Each row was made from one path, in order. Every step used is in the known rows, and no mark comes twice. Write each row's path.
Known rows
P > K: [ -6  -6  -6  17   4 -10  11   3  -3  26   8   1   8  12  -7 -11  40   1
   7  -2  13  10 -19 -31   7   2 -10   8 -18   1  33 -24   0  -4   7   8
   9  10  14 -15 -14  -1 -16  -8  -5  12   6 -15  -2  14]
P > R > G > Q: [-11  -9  19 -20  -4  -3  13 -16   0 -21  21   7  -2  14 -10   4  10  -9
 -14   4   2  19  22 -16   0  -2  -1  -7 -15 -15  26  23  -1  25   5  19
   3   7 -30 -12 -11   5 -12  17   4  14 -10 -21  -6  21]
K > G > Q > P: [-14 -15  17  -5 -12  23 -23 -46  -8  -5   7   8  -2  -4   4   2  16  10
  -8  10 -18   9   3 -10 -20  -6 -12 -14  13  -3   8   5  -1   5  -6  11
  -3  -9 -16   6 -17   5  24  11  11   3  33 -18 -24  23]
R > G: [-12   2  10 -10   1  -8   2  -7   1 -25  12   1   2  16  -7 -15   0 -12
   7   3   9  16   8 -36  12   1  -1 -24 -22 -13  22  -3   0   6  -7  11
   2   7 -11 -17 -11   3 -12  13  -5   3   2  -7   7  30]
Y > H > K > R > Q > P: [  0  -5   7  32   0 -15  -5 -31  -8  21   9  -4 -23  -9  -1   3 -14  -9
   3  15 -29  -6   9 -12 -31   3 -21  -1  37 -14 -46 -12  -4  19 -10   2
   4 -13  17  22 -31   4  20 -11 -15 -14  18 -15   1  24]
P > G > K > Y: [-17  10  11 -14  -9 -21   9  -1  -1   9   6  12 -21   0   8  -6   3 -30
 -24   3   8 -18 -19 -31  28   3  -3  29 -15   7  14  -3  -7   9  -4  10
   3  18  12  -8  -6  13 -37   2   8   4 -17  -2  20  19]
H > K > G > R > Q > P: [  0  -8  16  13  -9  11 -14 -44  -6 -20   8   5   5   4   2  -3  -9  14
   0  18 -20   2  24  -9 -23 -28  -9  22  24  -3 -26  -1   1   6  -9  14
   2 -25 -11   8 -30   1  21   8  -8 -10   9 -29 -25  17]
J > Q > K > Y: [-18  12  -3 -12   4 -20  -6   2   1  18  15   3 -28   2  -5 -10  -8   7
 -18   2  17 -10 -16 -35   7 -10  -2  -4   5  -5  15 -16  10  -5 -23   0
  -4  17  -2  10  -7   5 -21   6  16   0  -5  -3 -10   5]
K > J > Q: [ -5  -1 -14 -24   3   2  -8   0  -1  -6  10  -3 -10   3   6 -16 -17   4
 -22   7  18   0  -5 -24 -14 -10  -2 -32 -20  -5 -21  -7   0  -7 -32  12
   1   6  -1 -33   0   3  -8 -16   8   7  14   1   6   9]
P > Q > K > Y: [-18  11   9  10  -1  -2   7  -1   4  15   8  -3 -30  -2  -6   1  12  -9
 -13   2   6 -12 -14 -34   6   1 -10   3  10 -13  28 -22  11   0 -21 -10
  -4  22  15  13  -9   5 -11  15  18  -4 -14  -3  -3   9]
J > H > K: [ -8  13  -7  17  -2  -8 -16  19  -2   6  16 -11   2  19   2 -12  10  -3
 -16  11  13   1   8 -30   8  -8 -20  23  -6   9   7 -13   3   2  -1   2
  13  14  19  -2 -13   9 -45   5 -13   3  -8  -3  18  19]
H > J: [-10  -6  -1  12  -8   7 -17  -3  -5  -9  11   0  26   5  10 -17  33 -13
   3   2  15  -3  -2 -15  -6   4  -4  -7 -12  10  26 -10   6 -13  -9   0
  10   3 -17 -15  10  15 -20   7  -8   5  -5 -13  15  29]
K > J: [ -3  -2  -4   0   2   6   1  -7   3  -7  -3  -6  -9   8   8 -17  -1   6
 -10  11   2  -4 -10 -21 -10  -4  -4 -28 -19  -2   2 -11   0  -5 -27   4
   5  -5  16 -41  -2   4  -1  -6   7   5  18  -4  12  25]
G > R > Q: [  9   3  11  -5  -8  -2   1 -18  -3  -3  18  18  -1  12  -2 -11  13  19
  -2   8   6   5  16 -10 -11 -18   1  12   4  -5 -38  10  -7   4  -2  11
   2 -30 -10 -34 -10  -1 -11  -2 -14   3   2 -24 -10  10]
H > J > K: [-18  -1   1  11   7  -2 -22   6 -12 -13   3 -10  22  16   5 -24  35  11
   5  -2  17  -2  -8  -8 -13  -3 -11   0 -19  11  19 -13  17 -13 -13  10
  10  11 -30  -8   3  17 -19 -10  -8   5  -1 -18 -14  25]
K > R > Q > P > G: [-10  -8  21   1   5 -22  -8 -27 -11  -1  10  18 -31 -14   3   2 -20 -33
 -12  11   3   2 -18 -14  -4  13 -15  -6   8 -22 -21   9 -14  12  10   6
  10   4  -4 -24 -15  -1  28 -12 -12 -12  40  -6 -15  23]
H > J > Q: [-12  -5 -10 -13  -5   2 -24   3  -7  -9  24   3  24  -2   7 -17  15 -14
 -11   0  32   1   3 -18  -9  -4   1 -13 -17   7   4  -7   6 -16 -12  11
   5  12 -28 -14  12  14 -27  -5  -6   8  -4  -9  12  11]
Q > R > G > K > Y > J: [-27   9   3  -5 -14  -9  26  -7   0  -1  21   6   0   3  14  -1 -30 -43
  -5   2  -9 -25  -8 -22 -12  -2   3  12  12  27   8  14   1  27 -13  22
   1   9 -18 -22  -4  14 -39   2  20   4 -33  -2   6  19]
G > R > Q > P: [  0  -6  17   6  -4  -2  -2 -31  -7 -10  12  16   0  -4  -3  -3   5  15
   1  11 -11   4   6  -3 -29 -15  -6   2  14 -10 -37   5  -5   5 -19   2
   5 -22 -20  -6 -15  -4  17   1  -6  -5  14 -28 -34  16]
H > K > G: [ -3  -2   2   8 -11  21 -21 -25   0 -10   2 -10  10  15   8 -14   6   6
  -6  13   1   2  17 -30  15 -10  -8  10   1   8  24 -14   4  -6   2  14
   0  -5  14 -10 -25   8  -7   5 -12   0   3  -4  20  25]
G > Q > P > K: [-14 -17   4  17   3  -8   6 -14  -8  21  17   9  11   5  -8   5  44   6
   4  -1 -11  14 -13 -15 -23  -7 -17   6  -2  -3  29 -18   1   6   5  10
   4   9  -7  11 -18  -2   7   5  11  10  21 -28 -35  11]
K > R: [ -8   5   0   1   3 -11  11 -11   1  21  10   2 -21   2   4  -9  26 -13
  -9   8  12  -4  -5 -23  -8  14 -12 -44   0  -3   8  -6  -5   0  11   5
   1  -4  -8 -23   1   4   6 -15 -12   2   8   0  20  25]
H > J > Q > R > K: [ -9   6   0   3  -4 -11 -37  11  -3 -27  23   6  21 -13   1 -14 -18   4
  17   2  33  -4  -9 -13 -14  -2   4  26  10  16  17  22   5 -13   1   2
  13   5 -54 -37  12   7 -23  -9 -10   6 -17  -3  -8  14]
J > Q > R > K > Y: [-13  17   5 -17  -8 -20 -13   3   1  -1  18   7 -27 -13  -7 -10 -27   8
   2   5  28 -20  -7 -25  -8  -3   0  18  12  15   5  23   1  -6  -9   6
   3   4 -32 -22  -5   1 -33 -10   4   2 -28   7 -15   8]
G > Q > R > K: [ -3   9  14   4  -7  -9 -22  -3  -1 -19  20  13   7   0  -4  -3   9  31
  15   3   8   3  -4  -7 -12  -5  -2  32  15  10  24  31  -3   2  13  -2
   8  -8 -41 -40  -3  -2 -15   4  -1   9  -3  -5 -25  17]
P > R > G > K > Y: [-20   8  13 -17  -8 -14  31  -6   7  -3   9  -3 -21   4  -5  -3 -11 -36
 -15   7  -3 -16   3 -34  16  -1   3  20 -12   5  26   2   4  20 -12  20
   4  17  -4  10  -7  16 -36   6   9   7 -52 -13  18  22]
R > G > K > J > Q: [-12   4 -15 -33   6  -3   1   3   1 -23  13  -4  -4   7   9 -12 -39 -16
 -18   5   4   0  -2 -31  -5 -19   3  -8 -25   0 -13 -11   4   4 -21  23
  -1  13  -9 -24   2  11 -18 -10  13  10  -5 -10  19  11]
J > H: [-15  10   0   0  -1  -3 -18  17  -6  13  14  -3 -15   8  -1 -15   8  -9
 -15  10  25   2  -9 -30   6   8 -18   4 -14   0  -5   1  -2  -1  -1  -1
  15   7  11 -24   2   8 -39  -5  -9   9  12  -1  14  22]
Y > J > K: [-22   5   3  12   4   1  -4  -6 -11  -5  10  -9  12  18  11 -20   1  16
  -7  -4  10  -2 -20  -8 -13  -4 -15 -17  -7   9 -10  -6  10   4 -20  20
   5  12 -11 -19 -15   8 -17 -18  -1   4  17  -6 -30  16]
Q > G > K > J: [-10 -14  -4  -5   5  12   5   0   1 -30  -1   0   8   9  16  -8   5 -10
  -9   9 -21  -9 -17 -24   9 -12   8  14 -22  -4  10 -13   4   3 -15   5
   5   4  14 -34  -8  11  -7   3  10   6   7  -9  17  34]
K > G > R > Q > P: [ -3 -11  20   1  -9  16 -15 -47  -8 -15   5  13  -8  -6   0  -6 -12  10
  -1  17 -12   5  13  -9 -24 -18  -8   4  19  -8 -37   8  -2   4 -11  10
   0 -29 -18 -10 -19   0  28   1  -8  -5  23 -27 -29  19]
H > J > Q > R > G > K: [-17  -1  -7 -18  -1 -11  -8  13  -3 -23  25   4  30  -1   7  -6  -9 -43
   3   0   5  -2   7 -22  -6  -6  11  36 -11  22  19   5   6  10  -3  16
   9  16 -48 -20  12  18 -34  -4   2  13 -36 -16  19  20]
Y > J > H > K: [-16  12  -9  24  -5   0 -10  12  -4   6  25 -12  12  22  13 -11 -17 -12
 -21   9  10  -5   2 -22  -2 -10 -21  16   6  15  -6 -10   4  11  -2   9
  11  16  15 -10 -12  11 -50   5  -6   1  -6   0  12  15]
P > K > R: [-10  -2  -9  15   8 -20  25  -1  -1  42  11   0 -19   9  -2  -5  43 -19
   1   2  16   1 -17 -32  -6  11 -16 -19  -5   2  26 -23  -1   0  30  14
   3   6   3 -13  -3   2   0 -20  -9   8   7 -10  12  16]
Q > R > K > Y > J: [-22  14  10  10 -17  -6   3 -10   1  -4  20   4  -7  -7   9  -9 -36  -3
   4   5  11 -26 -21 -12 -16   2  -4   5  27  21   7  24   1   7 -10  11
   4   0 -22 -31  -6   5 -31   1  10  -2 -20   8 -17  15]
H > K > R: [ -2   9  -6  16   3 -14  12  -6   3  17  12  -7  -8  13   5  -4  30  -7
  -9   9   2  -6   8 -21  -6   0 -16 -22   9   4  18 -20   0   5  13   8
   1   2   4  -5 -10   5  -5  -5 -16  -3 -10   0  24  21]
Y > J > K > G > Q: [-23  -5   9 -12  -4  28 -19 -33 -14  -8  13   2   2  21  17  -9   8  27
 -18   2  -3   5   3  -6 -18 -15 -17  -2   7   9  -4  13   8  11   8  31
  -7  -4 -21 -20 -15  14  -5  -6  12  10  28 -14 -28  13]

Which path is each row?
[  5   1  -3  33 -12 -10 -10  -3  -2  12   4 -18  13   7   1  -9  11   6
   2   6 -11   6  21 -23   6   0 -13   4   7  -4 -11 -22   0  17 -19  -4
   6   2  37  19 -32   7 -29   6 -20   2  -1  -7  29  24] -> Y > H > K
[-10 -15   4  -7   4   0   7 -17  -1 -12   3 -10 -16 -21  -3  -2 -34 -16
 -26  14   9  -1 -12  -7 -27   2  -4 -26  -8 -13 -10   5   2   9 -37  11
  14  14 -10  -6  -9   3  17 -15   5   5   4 -12 -16  15] -> K > J > Q > P > R
[ -9 -16  -7  22  10  -5  12  -8  -2   8  -6  -8  -5   2   0  -7  -2  -3
   3   9 -11  -1 -28 -22 -21  -6 -13 -12 -13  -2  18 -29   5  -2 -22   9
   9   8  18 -11 -11  -1  22  -7  14   5  27 -18 -19  19] -> Q > P > K > J
[-18 -15   9  -6  -3 -14 -31  -8 -14 -26  16  12  13 -18   8  -5 -13 -40
 -16   4  24   8 -15 -11   1   7  -6 -14 -14 -10   5   0  -4  -2 -15   6
  13  30 -24  -5   0   9   4   3  -5  -1  24  -9 -13  19] -> H > J > Q > P > G
[-13 -17   8 -20   7   9  -8   3   1 -56  11  -2 -11  -6   1  -9 -38  -1
 -12  11  21   3 -11 -19   9  -8  10   0 -17 -24   4  17   8  -2  -8  11
  11  13 -18 -36 -14   4  -1  -1  -5   4   1  -4 -10  22] -> P > R > K > J > Q > G
[-13 -12  -7   8   6 -15  -2  -5  -8  21  15   2   6  -8  -9  -5  12  -9
   1  -1  12  12 -23 -27 -14  -4 -12  -8 -11  -3  12 -26   3  -5 -10  12
   7  20  -6  12 -17  -3   1 -13   2   6  15 -18 -29   5] -> J > Q > P > K
[-15  10   0  19  10  -7   9  -4   3  18  11  -4 -27  -3  -1   7  19 -21
 -10   3   7   1 -16 -26  -8  14 -15 -19  15 -19  24 -25   7   2  10 -10
  -2  16   1  -3  -1   4  19  -4  -1  -3   8  -2   9  14] -> P > Q > K > R
[ -3   4   8  16  -9 -18  -2 -13  -3  26   1   3 -32   0  -7  -3 -13  15
   3   8 -13  -7  13 -23  -5  -5  -3  15  28 -17 -44  -7   3  23 -19  -5
   0 -15  19  17 -18   7 -15   9   1  -1   2 -23   0  11] -> G > R > Q > K > Y > H
[-23   8  -4   7  -7   5  -9   9  -8  11  23  -2  -6   8  13 -14 -18 -20
 -21   8  21  -4 -17 -21  -7   7 -18  -8  -2   9 -19   5  -2  10  -4   7
  13  10   5 -31   2  11 -45  -5  -2   7  17   2   7  19] -> Y > J > H
[ -9  -4  -6 -27   4 -14  -2   5   0 -29  14  -2 -10  -1  -4  -7 -34 -27
   2   8  11   5  12 -28 -13  -3   6 -17 -16   0   0  18  -1  11 -24  14
   4   7 -35 -48  -2   0  -5  -8  10   6   0   0  -2  18] -> K > J > Q > R > G
[-26   9  -2   9  11 -10  11 -10  -9  15  12  -8 -17  13  13 -12   9  -4
 -13   1  11  -8 -17  -8 -27   8 -20 -45   7   8 -11  -7   6   9   5  23
   1   8 -18 -20  -4  10  -1 -30  -6   0  17  -1 -13  17] -> Y > J > K > R
[-10   7  14   4 -12  21 -34 -27   1 -26   1  -2  -4   3   5 -22 -25  22
  10  11  19   3  -9 -31  15  -3  -5   9   6  -1  19   8   4 -17  10  11
   3 -11  -5 -30 -14   5   1   0 -14   2  15  -2   4  27] -> R > K > G
[ -3  12  12  14  -4 -13 -21   3   2 -20  10   4   2  -7  -5 -14 -10  21
  23   5  19   0 -16 -15   0   5  -1  23  12   9  22  21  -2  -5   0  -6
  15  -5 -28 -46  -5  -4 -13  -5 -13   4  -6   3 -13  24] -> Q > R > K
[-18   3  -4  14 -12  26 -26 -12  -6  -3  14 -13   1  17  19 -13 -34 -14
 -22  16   8  -4  10 -31   6  -9 -20  19  11  15  -2  -6   6   7   8  21
   5   4  19 -13 -18  15 -29   1  -6   1   8   0  18  20] -> Y > J > H > K > G
[  2 -13   5   9 -16   8 -22 -18  -6  11   8  -1   4  -1   3   7  19   7
   1  12 -22   5  36 -10 -15  -1  -8  33  25  13  -3  21  -4  25   6   5
   1 -14  -4 -15 -25   8  -7   0  -1  12   7  -9   8  21] -> Y > H > K > G > Q > R
[-22 -16  12  -3  17   0   3 -16 -15 -18  18   8 -19  16  11  -6  -1  -8
  -5   6  -4  -9 -11 -11  -9  -4  -8   1   9 -14 -25  10   6  10  12  19
   1  -3 -16 -34 -25   8   8 -17 -10  -9  28  -7 -24  27] -> Y > J > K > R > Q > G
[-22  -7   0   2  -6   4 -10 -24  -9  -2  25   3  14 -15  11  -6 -29 -14
 -16   3   6   1 -17  -8 -32  -3  -9 -41   9  -1 -23  -5   0   3 -33  13
   3  14 -20   1 -14   3   3  -6   8  -3  22  -6 -29  10] -> Y > J > Q > P
[-26   7   6  -3 -15  -7  15  -9  -4   6  19  11  -7   2  23  -5 -25 -37
 -29   1   3 -22 -26 -20  11   1  -5  11   0  14   2   2  -5  19  -7  23
   2  19  12 -20  -7  15 -41   2  13   3 -10   2  10  14] -> P > G > K > Y > J
[-17   1  -8 -11  -7   7  -5  -8  -6   3  30   4  12  -1  14 -13 -23  -9
 -23  -1  27   1 -11 -16 -15  -4  -4 -35  -3   4 -24   1  -2   3 -20  19
  -1  12 -12 -26  -7   6 -27 -11   1   6  11   1  -2   4] -> Y > J > Q
[-10   6   2   8 -16  -8   6  -4  -2  34  -1  -7 -16  -6   4  -7   4 -14
  -6   4 -15 -17   1 -29   5  10  -6  13   5   2 -25 -12  -3  22 -22   2
   1   1  38  21 -14  17 -40  -4   0   8 -17  -8  36  22] -> G > K > Y > H
[ -9  -2  -5   4   7  -3  -8  -6   2  -4   5   3  -8  20   7  -4   1  33
 -12   6 -16   2 -16 -17 -13 -19  -5  -5   1 -13  21 -16   9   6 -16  -4
   0  -1   1 -28   0   4  11  15  26   7  30 -16 -12  17] -> G > Q > K > J
[-13  -9  15   1  -5   2 -10 -28  -7  -3  17  12   6   0   0   4  33  13
  -7   4 -15   8  -4  -5 -27  -6 -13 -20   5  -8   9   2  -2   7 -15   1
   0  -3 -23   9 -13   1  11  13  11   3  22 -19 -31  21] -> G > Q > P
[ -4   9   1  -4   5  -8  13 -17  -3  22  18  11 -24   6   7  -5   4  -9
 -11   9  -9 -15 -10 -21  -9  -3  -8  25  11   2 -26  -2  -8   5  17  12
   3 -17   1 -32  -2   8  -7 -26  -9  -1  -3 -11  21  18] -> G > K > R > Q
[  3   3  -3   8  11  -5  -1  -7   2 -13   2   5 -16  16   4 -11 -21  32
  -5  12 -11  -1  -8 -18 -14 -28   1  12   8 -16 -18 -11   7   3 -17  -3
   4 -21   3 -39  -4  -1  14   8  11  -1  24 -25 -17  12] -> G > R > Q > K > J
[-11  -3  12 -22  -5  -1  -1 -15  -2 -18  23  14   6  22  -4  -3  21   4
  -1   0  -4  20  19 -23  -2 -10  -5 -13 -15 -10  20   9  -1  15   4  18
  -5   2 -26 -13  -9   4 -15  22   7   9   6 -16  -6  21] -> R > G > Q
[ -4  -1  -5 -16  -2 -16 -12   8  -5   8  19   8   3 -13  -3  -7   5 -10
  -4   4  22   2  -1 -16 -11   6   2  -2  -3  12  -4  20  -7   0 -17   3
   8   4 -28 -41  -5  -3 -18 -22  -6  10  -2   3  -8  10] -> J > Q > R
[-15   5  -1   6  10 -18   3 -12   0  25  17  10 -26  14   2   5  31  12
 -13   3  -3   3 -13 -20 -13  -3 -12 -20  17 -13  29 -14   4  10  22  -3
  -3   0 -17 -11   3   4  17   9   8   4  22 -12  -6  16] -> G > Q > K > R
[-23 -11   5 -26 -11   7  11  -6  -5 -24  27  16   4   3  11  -1  14 -19
 -22   4  16  -6  15 -13 -10 -18   9 -25   1  -2 -21  14   4  12  -9  21
  -9   1 -27  -8 -11   8 -24  17   4   4  -9 -15 -20   7] -> K > Y > J > Q > G > R
[-29  -5  12 -14  -7 -16  -7 -18 -11  -6  20  13 -19 -20  12  -1 -46 -40
 -30   4  19  -6 -24 -15  -5   5  -8 -27   1  -8 -17   7  -7  14 -23  17
   4  31  -6  -3 -14   5  -8   0  11  -6  20   4 -22   9] -> K > Y > J > Q > P > G
[  4  -3   3  18 -20  15 -15 -24  -1  -4  -2  -9  14   9   7  -8   6   6
  -1  14  -5  12  43 -19  -1 -13  -5   4  13   4 -22  -7   2  17   3  12
  -1 -19  14  10 -23  11 -11  11 -20   7   1 -22  20  19] -> Y > H > K > G > R
[  0  13   4   7  -3   1  -6  -4   7 -39  -1  -1  -2  10   7 -17 -20  31
   7  11  10   0  -3 -15 -16 -20   0  -8  -3  -2  -8   3   2  -6  -7   7
   6 -17 -17 -35   5   2   0   7   1   5   3 -15  -6  17] -> G > R > K > J
[-17 -15   3 -17  -6  10   2  -6  -6 -36  28  15  24   5  12  -4  17 -12
 -15   2  15  10  13  -7 -10 -18  10 -27  -4  -9 -21  12   2  10  -4  18
  -4   0 -29 -23 -11   5 -16  13  -6   7   6 -17 -20  11] -> Y > J > Q > G > R
[ -3  14  16  18  -6   1 -13   4   2 -25  14   2   2 -17  -6  -1  -2  -2
  17   3  19   2  -6 -13  -4  10  -6  28  13   2  18  20  -1  -5   1  -9
  11   6 -20 -37  -4  -2 -10  -6 -10   3 -15   5 -10  14] -> P > Q > R > K
[-20  -2   1   9 -13  -6  -4  -2  -4   1   5  -9   7   0   9  -9  -6 -43
   9   3 -10 -15  16 -30  -1   9   0  15  -3   9   4 -13   9  17 -13   9
   3   9   3  29   5  30 -41  12   2   6 -32 -21  43  32] -> R > G > K > Y > H > J
[-14 -18  17  -1  -1  24   1  -2  -4 -34  12   4   5  -4   0   3  43 -33
  -4   2   3  10   4 -22  19   9  -1  -4 -15 -26  20  -2   3   0  -6  -8
   0  18  10 -13 -22   3  -5  11  -8   0   9  -2   1  27] -> P > Q > G
[-20  12   9  -9   4 -14   3  -2  -6  13   0  -9 -30  13  -5 -18  20  17
  -9   1  15 -16 -11 -23  -3  -5 -14  -6 -13   8   6  -5  10  -3 -23  13
   1   9  -3   5 -13   9 -27 -11   6   2 -11  -5 -19  16] -> J > K > Y
[-13   8   3  -7  -2  -8   7  -1   3 -18  16   0  13  17   2 -11  -1 -21
   1   0  -6   6  -1 -35  14  -5   3  16 -20   1  22 -14   1   9  -5  13
   3  10 -11  -9  -7  11 -23   6  -2   9 -17 -14  21  28] -> R > G > K
[-18 -18  -9  15   5  -8 -11  -1 -11  13  18   0  24  -8  -2  -7  18 -21
   5  -1  12   6 -19 -19 -20  -4 -10   0 -10   6  24 -29  10 -12  -6  15
  10  23 -24  17  -2   7  -3  -7   1   7   5 -26 -24   7] -> H > J > Q > P > K
